Each row was made from one path, in order. Every step used is in the known rows, and no mark comes twice. Write each row's path.
In the rows, zero is written as 128.
Known rows:
ziko ninik sile: [107 122  96 137 119 117 137 128 107 138 121 115 122 139 124 127  98 138
 136 134 101 123 130 114 165 123 126 150 125 134 146  74 113 164 168 125
 157 108 163 126 138  99 144]
mera sile dilama fuguko runibip: [119 128 125 170 128 119 164 133 176 131 167  82 133 139  93 109  82 119
  97  92 130 175 124  69 150 104 175 139 155  77 137 115 156 120 185 134
  75 159 148 161 167 138 108]
mera sile fuguko: [120 140  84 131 106 153 150 138 162 116 148  80 118 130 122 143  89 131
 109 118 124 141 126  93  98 109 143 136 151 109 151 133 122  97 158 106
 103 156 139 158 137 129 129]
sele dilama: [127 133 141 138 129 157 135 114 134 148 118 112 122 124 127 113 121 132
 106 108 134 151 107 119 128 122 134 143 150 118 104 139 127 125 137 106
 130 149 140 140 152 144 128]
laliro pezo mera sile kuze dilama sele: [137 204  87 153  98 167 220 171 195 155 221 141 112 114 165 164 137 126
 141 143 135 235 218  75 186 117 142 133 148  63 136 101 130  77 146 114
  85 215 145 131 185 129 129]
dilama ninik ziko: [141 120  97 137 121 134 146 129 153 105 162 115 134  97 131 122  93 144
 146 110 116 111 140 130 155 107 115 164 128 136  98  89 128 133 135 134
 122 126 122 143 121 141 131]
punu dilimam pezo laliro: [135 156 185 118  99  82 102 147 132  98 137 178 103 169 174 110 153 122
 122 134 122  73 192 143 147  94  96 122 200 139 154 135  62 134 111  89
 132 132 124 106 138 110 128]
podaf fuguko sile: [140 114 127 123 142 172  97 115 101 113 141 135 140 140 137  90 135 132
 124  98 122 140  92 125 161  92 151 128 104 144 120 127 156 122 166 119
 113 123 141 148 135 144 124]
reni pezo mera sile kuze dilama fuguko: [124 164  98 157 127 152 215 174 221 149 211 100 116 164 121 158 128  99
 139 109 124 197 181  58 141 125 169 139 203  62 170 135 128  50 158 146
 129 141 148 127 178 117 136]
punu dilimam: [138 121 134 138 131 123 115 117 115  94 121 141 132 143 139 113 148 137
 114 127 128 120 152 139 142 124 107 146 155 147 135 126 113 145 138 114
 130 129 134 126 125 127 138]
laliro pezo sile kuze dilama ninik ziko: [141 191  84 144  95 143 200 164 180 131 235 137 103 102 131 148 100  98
 175 122 133 141 242 102 162  81 123 149 148  95 112  73 129 111 155 154
 108 169 112 112 166 136 130]
laliro pezo mera sile fuguko runibip: [121 191 120 140 116 123 165 141 185 123 168 109  84 140 140 118  81 122
 116  76 121 171 133  57 135  54 132 150 158  87 151 131 104 104 127 114
  90 201 149 164 161 132 121]
fuguko dilama ninik: [142 123 128 116 129 163 143 127 138 116 154 109 123  99 151 123 126 117
 148 115 107 135 132 124 156 122 126 162 120 136 110  98 141 135 164 137
 131 139  89 151 132 153 124]
kuze dilama sele mera sile: [136 141  73 166 100 183 186 166 175 115 193 106 168  97 155 157 128 157
  97 138 130 239 150  96 189 139 199 152 124  82 108 109 137 101 149  88
  94 206 135 155 176 121 114]
ziko ninik: [119 113 115 119 131 119 153 135 120 136 121 128 127 136 119 122 110 138
 148 128 118 122 134 117 152 118 125 144 135 134 126  95 117 146 129 135
 145 111 161 129 127 120 137]
dilimam pezo mera: [125 167 164 148 102 102 139 150 167 128 140 138  86 171 150 121 140 111
 138 120 126 153 150 120 148  92 128 127 158 117 136 138  98 132  99 117
 146 122 141 114 134 121 139]
sile pezo: [135 129  92 120 133 140 116 135 127 133 143 159 156 111 133 122 119 153
 122 126 119 147 119 120 127 131 120 141 123 112 137 119 123 137 126 124
 148 141 150 135 123 110 135]
sele mera sile kuze: [119 163  80 154  89 183 191 158 182 121 173  96 135 161 124 146 108 143
  90 122 129 186 146  94 167 117 149 147 174  54 119 113 128 118 142  83
 124 154 156 167 170 111 137]
sele mera: [132 135 117 137 113 155 139 137 147 121 140 117 137 132 134 134 119 142
 110 115 131 171 115 119 150 123 154 142 146 103 118 128 123 138 116 106
 132 152 139 149 153 118 128]
dilimam pezo mera sile fuguko podaf: [112 167 138 160  94 130 156 140 200 120 169  96  92 176 126 121  91 121
 112  92 119 157 116  67 143  66 130 132 172 100 151 127  87 100 153  77
 121 138 163 155 151 119 133]
runibip fuguko sile: [144 123 119 111 158 167 112 116  95 131 132 133 146 150 124  81 133 152
 132 121 135 158  82 130 152 104 120 127 115 175 124 123 141 141 134 117
 108 123 121 138 129 147 120]
dilimam pezo sile kuze dilama: [116 182 126 153  86 110 167 173 169 125 187 135  92 174 125 147 143  64
 150 144 136 143 218 113 139 110 157 103 156  89 143 111 123 112 151 129
 135 118 117  91 154 115 125]
sile dilama: [133 133 121 140 121 143 146 127 137 130 153 112 119 128  99 126 120 121
 124 138 142 141 138 117 131 134 134 120 139 112 140 110 135 119 156 127
 114 150 143 133 151 134 122]
pezo dilimam: [135 135 148 122 119 115 118 115 115 121 117 132 123 126 138 138 135 136
 138 136 116 101 170 146 145 116  91 134 149 123 141 133 100 132 113 144
 125 149 124 133 129 129 137]
reni pezo sile fuguko dilama: [127 149 113 115 117 137 150 136 156 120 163 109 100 125 132 138 119  80
 135 124 131 129 141  79  78  94 148 154 193  85 170 118  96  97 148 115
 153 157  87 147 139 125 131]
reni pezo mera: [133 148 140 131 140 119 159 148 167 129 152 138 113 150 137 124 141 129
 126 115 124 142 129 106 131 112 129 145 180 101 149 134  94  90  92 125
 162 133 142 129 136 112 142]
dilama sele mera sile ninik ziko: [128 139  52 203  91 177 192 153 198  86 193  91 169  84 135 137  89 188
  87 134 129 203 148 102 190 122 159 185 150  72 114  74 133 127 125  60
  86 189 136 184 170 121 139]
runibip fuguko dilama sele: [142 121 120 128 148 154 134  99 104 129 137 144 152  99 154 102 139 135
 140 146 136 189 119 120 176 131 118 142 121 132 111  81 126 162 145 104
 107 161  82 159 142 154 117]
punu dilimam pezo: [133 133 158 144 107  92 104 126 125  94 123 164 116 175 158 107 159 120
 116 128 125  96 170 148 158 105 110 137 175 152 142 136  96 160 136 100
 129 121 132 113 123 121 134]
sile ninik: [123 132 122 154 133 139 136 137 144 109 146 109 130 117 106 123 114 136
 128 136 118 116 144 140 124 142 122 132 123 137 153 112 141 118 132 119
 110 123 117 132 149 129 134]
reni pezo: [131 119 129 118 141 116 136 136 139 129 140 149 141 134 133 128 138 130
 118 123 124  94 125 121 125 129 130 139 168 116 144 135 104  99 118 120
 145 133 127 128 129 114 129]
runibip fuguko podaf: [127 114 149 132 165 130 121  92 108 130 137 142 155 146 101  78 108 150
 128 106 131 132  88 118 166 106  95 117 118 153 105  96 111 147 146 102
 116 108 133 148 147 135 118]
runibip fuguko dilama sele mera sile: [140 140  91 152 120 199 179 125 144 117 167 113 167 116 166 110 127 172
  96 126 135 252 115  94 205 106 152 171 146  88  92  85 119 161 142  63
 111 195 105 192 174 141 122]
dilama fuguko sile pezo reni: [146 131  95 116 137 166 132 134 152 162 150 117 133 112 152 133 121 170
 123 134 120 196 118 113 130 107 162 147 144 126 156 136 142 130 159 147
 110 152 143 129 142 119 145]
sile ninik ziko: [126 124  97 170 124 139 140 124 152  92 155 112 133 108  99 117 101 147
 137 137 126 103 145 133 139 122 104 156 132 131 139  92 134 133 123 120
 113 128 123 139 137 132 136]
laliro pezo: [135 155 141 113 121 124 132 123 127 162 144 163 115 116 153 131 131 131
 137 123 136 119 156 122 136 102 108 127 136 131 129 144 116 133 117 131
 111 174 127 119 148 129 127]
dilama ninik sile: [126 136 104 138 119 135 130 132 131 117 154  96 127 109 142 130  98 134
 127 117  90 119 137 136 154 129 132 146 109 144 129  89 129 137 185 127
 127 109 120 135 143 121 136]
dilimam pezo sile dilama sele mera: [131 178 123 178  66 118 176 171 185 131 192 121 118 138 143 138 118 113
  97 141 155 223 183 102 165 101 202 132 182  50 118  89 108 146 134  73
 100 183 130 147 178 109 134]
ziko ninik sile fuguko runibip: [ 96 118  82 138 126  91 112 111 114 109 120  96 113 138 102 111  54 113
 133 111  90 105  91  81 145 107 141 153 123 126 171  59 109 152 192 124
 121 121 157 158 141 106 121]

Write each row's path:
[145 125  90 147 115 149 163 130 163 107 186 102 126  98 102 120  84 138
 141 123 130 125 151 117 160 112 119 155 140 117 112  71 136 126 168 134
 107 150 139 150 144 145 124] | sile dilama ninik ziko
[144 158 104  97 143 171 114 134 106 121 180 150 143  95 168  88  92 160
 142 127  82 140 132 114 171 104  83 153 130 132 145  56  84 158 172 101
 159 142 101 155 163 118 127] | runibip fuguko dilama ninik sile pezo laliro
[121 153 160 136 100  99 147 135 159 124 132 119  86 158 160 141 151 138
 120 151 120 109 172 148 152  92 135 119 162 123 133 131  91 136 128 114
 125 140 127 107 145 116 141] | dilimam pezo reni
[137 131  67 144 113 162 170 144 167 102 202 116 132 104 110 142 103 109
 171 130 117 120 180 116 174 134 124 146 125 118 118  69 147 101 175 150
 114 135 123 131 144 143 118] | sile kuze dilama ninik ziko
[138 126 102 108 120 169 134 119 147 112 157  82 107  95 136 132  92 100
 157 111 108 128 122 104 116 118 134 156 130 139 142  96 136 115 184 133
 110 148  87 166 136 157 118] | sile fuguko dilama ninik
[151 150  70 140  91 197 161 134 151 110 171 143 175  79 187 145 129 188
  94 140 109 230 158  94 210 116 126 199 165  45 126  92  94 153 126  80
 133 240 132 198 161 110 141] | fuguko dilama sele mera sile pezo dilimam
[115 117 130 170 123 129 122  96 141 165 161  89 129 127  87 121  78 114
 116 117 124 158 111  79 155 129 141 122 138 112 164  90 140 141 237 126
  99 126 152 140 185 117 125] | ninik sile dilama fuguko podaf
[118 153  72 141 124 134 148 150 133 138 144 137 120 135 134 117  87 166
 140 126  91 189 124  90 167 112 114 170 131 102 162  67  96 165 140 122
 193 115 201 134 139  80 165] | ziko ninik sile pezo mera
[126 156  93 188 125 150 205 164 212  84 194 101 124 135 116 119 106 168
 110 118 116 140 155  94 154  96 111 182 192  82 156 105  97  82  97  96
 146 148 151 149 151 112 154] | reni pezo mera sile ninik ziko
[105 133  99 168 127 110 126 122 141 134 167 103 127 138 102 133  96  68
 145 118 106 151 145  82 169 148 170 121 118 101 172  89 159 125 224 163
  93 119 122 126 174 120 102] | ninik sile kuze dilama fuguko runibip
[139 111 128 139 130 155 119  97 112 113 148 148 146  90 165 109 143 116
 130 119 123 171 125 115 185 120 149 147 108  98 112  81 144 142 174 106
 114 158  99 167 148 153 121] | podaf fuguko dilama sele
[130 191 105 180 105 157 200 154 204 118 196 119  96 117 135 123  99 171
 128 115 129 169 186  95 164  64  88 175 161  96 143 112 110 117  98 105
 112 186 152 141 168 129 151] | laliro pezo mera sile ninik ziko
[142 135  67 132 120 188 143 147 132 136 184 138 157 111 133 141 151 109
 147 165 134 194 142 107 174 165 169 123 105 122 140  88 172  88 183 127
  74 160 117 128 145 137 108] | fuguko sile kuze dilama sele
[130 134  95 144 124 154 135 143 132 112 178  95 130  99 136 141 113 119
 146 128  90 133 151 131 167 144 151 138  87 157 136  90 143 116 207 146
 124 131 117 114 157 127 119] | kuze dilama ninik sile
[136 124 140 121 151 158 125  97 100 120 129 134 131 133 132  93 140 126
 145 129 132 154 112 121 155 108  97 139 127 144 120 105 121 163 143 120
 140 136  95 146 138 152 117] | runibip fuguko dilama
[120 117 161 157 149 111 122 102 150 160 116 102 128 125 120  91  89 105
 109  66 128 173  89  87 133 109 171 149 153 105 114 140 147 137 156 135
  95 142 128 156 167 156 110] | sele dilama fuguko runibip
[117 124 112 130 135 102 106 113 135 102 127 108 120 128 104 112  81  97
 125 100 118 109  91  94 109 112 147 131 127 120 151 110 126 116 151 128
  92 145 122 161 132 133 105] | sile fuguko runibip
[137 170  97 173  92 147 188 164 175 130 191 100 131 106 125 141 103 130
  96 139 157 250 167  95 148 120 200 142 162  46 113  78 127 133 138  83
 101 189 133 160 183 117 136] | pezo sile dilama sele mera
[142 130  90 153 109 160 154 149 153 120 175 126 164  88 147 156 135 134
 126 140 134 219 140 111 178 156 190 139 115 102 113 105 137 114 141 106
  98 192 121 142 169 123 110] | kuze dilama sele mera
[143 161 162 106 110 109 123 111 115 153 132 169 109 115 163 141 138 137
 148 129 124  95 198 137 155  91  73 134 158 126 144 145  89 136 105 147
 107 196 123 125 151 132 136] | laliro pezo dilimam
[125 146 105 151 108 163 177 144 161 122 169  93 123 137 106 130 114 143
  98 132 138 164 146  98 141 119 141 130 149  90 137 116 135 108 166 105
 112 168 157 145 156 130 127] | mera sile dilama
[113 128 107 162 123 162 181 132 182 152 197  94 148 144  95 142 103 107
 134 110 125 176 153  66 169 131 155 121 142  92 140 110 156  86 215 133
  93 129 146 138 180 129 112] | mera sile kuze dilama fuguko podaf
[119 168 156 149  93  84 144 161 154 128 145 135  96 165 147 125 133  99
 125 126 135 131 180 126 122  81 148 120 159 104 126 132 102 143 112 111
 144 114 119 108 130 113 138] | dilimam pezo sile
[117 165 127 191  89  96 154 156 178  94 172 120  98 143 118 116 107 117
 132 132 133 110 196 130 134  75 124 147 165 107 140  98 108 146 108 102
 128 112 112 117 138 118 146] | dilimam pezo sile ninik ziko
[123 143  72 194  95 184 186 152 193  78 183  83 147 118 110 129  85 181
  92 119 124 164 141 107 171 102 136 181 157  83 125 100 127 129 119  76
 117 166 147 171 169 118 141] | sele mera sile ninik ziko
[129 176 118 142  84 161 177 160 209 104 187  71  74 148 165 132 100 103
 139  97  98 171 152  82 144  66 138 165 173 106 145 115 106 107 166 104
 128 157 112 165 147 143 134] | dilimam pezo mera sile fuguko dilama ninik
[122 160  71 159  93 202 197 169 184 110 199  98 140 148 118 157 124 127
 109 130 129 199 162  88 174 132 169 139 151  66 127 113 139  95 161 102
 121 172 149 148 183 117 119] | sele mera sile kuze dilama
[134 128 108 140 137 179 120 142 132 111 152 108 139 125 112 108 126 144
 128 137 120 136 109 137 137 133 137 138 109 159 156 120 164 115 143 116
  93 123 119 136 137 141 129] | fuguko sile ninik
[120 104 154 144 141 113 122 103 142 163 140 116 144 127 111 118  98 119
 131  96 130 147 104  94 139 119 142 127 138 128 129 126 140 131 169 137
 104 109 133 140 150 130 120] | dilama fuguko podaf
[142 119  87 154 154 179 122 114 119  94 160 120 152 129  95  69 105 168
 142 132 134 135 101 135 164  99  95 152 119 175 134  92 144 146 129 108
  93 122 117 149 139 148 127] | runibip fuguko sile ninik ziko
[123 184 127 137 109 154 172 128 188 152 180 109  94 135 133 130  80 138
 121  86 127 176 128  54 138  58 107 140 162  97 149 130  91  93 148  94
 100 192 163 161 173 125 132] | laliro pezo mera sile fuguko podaf
[126 146 101 153 100 176 172 153 170 113 153  97 142 141 139 136 113 165
  85 111 128 192 125 104 160 105 160 156 154  84 110 134 121 125 125  85
 129 166 152 163 158 115 134] | sele mera sile
[134 123 130 159 143 192 127 121 157 165 145  74 133 116 114  98 102 131
 118 100 128 187  97 110 117 125 168 153 150 147 145 148 179 114 171 118
  78 134 120 149 178 162 131] | sele dilama fuguko sile ninik
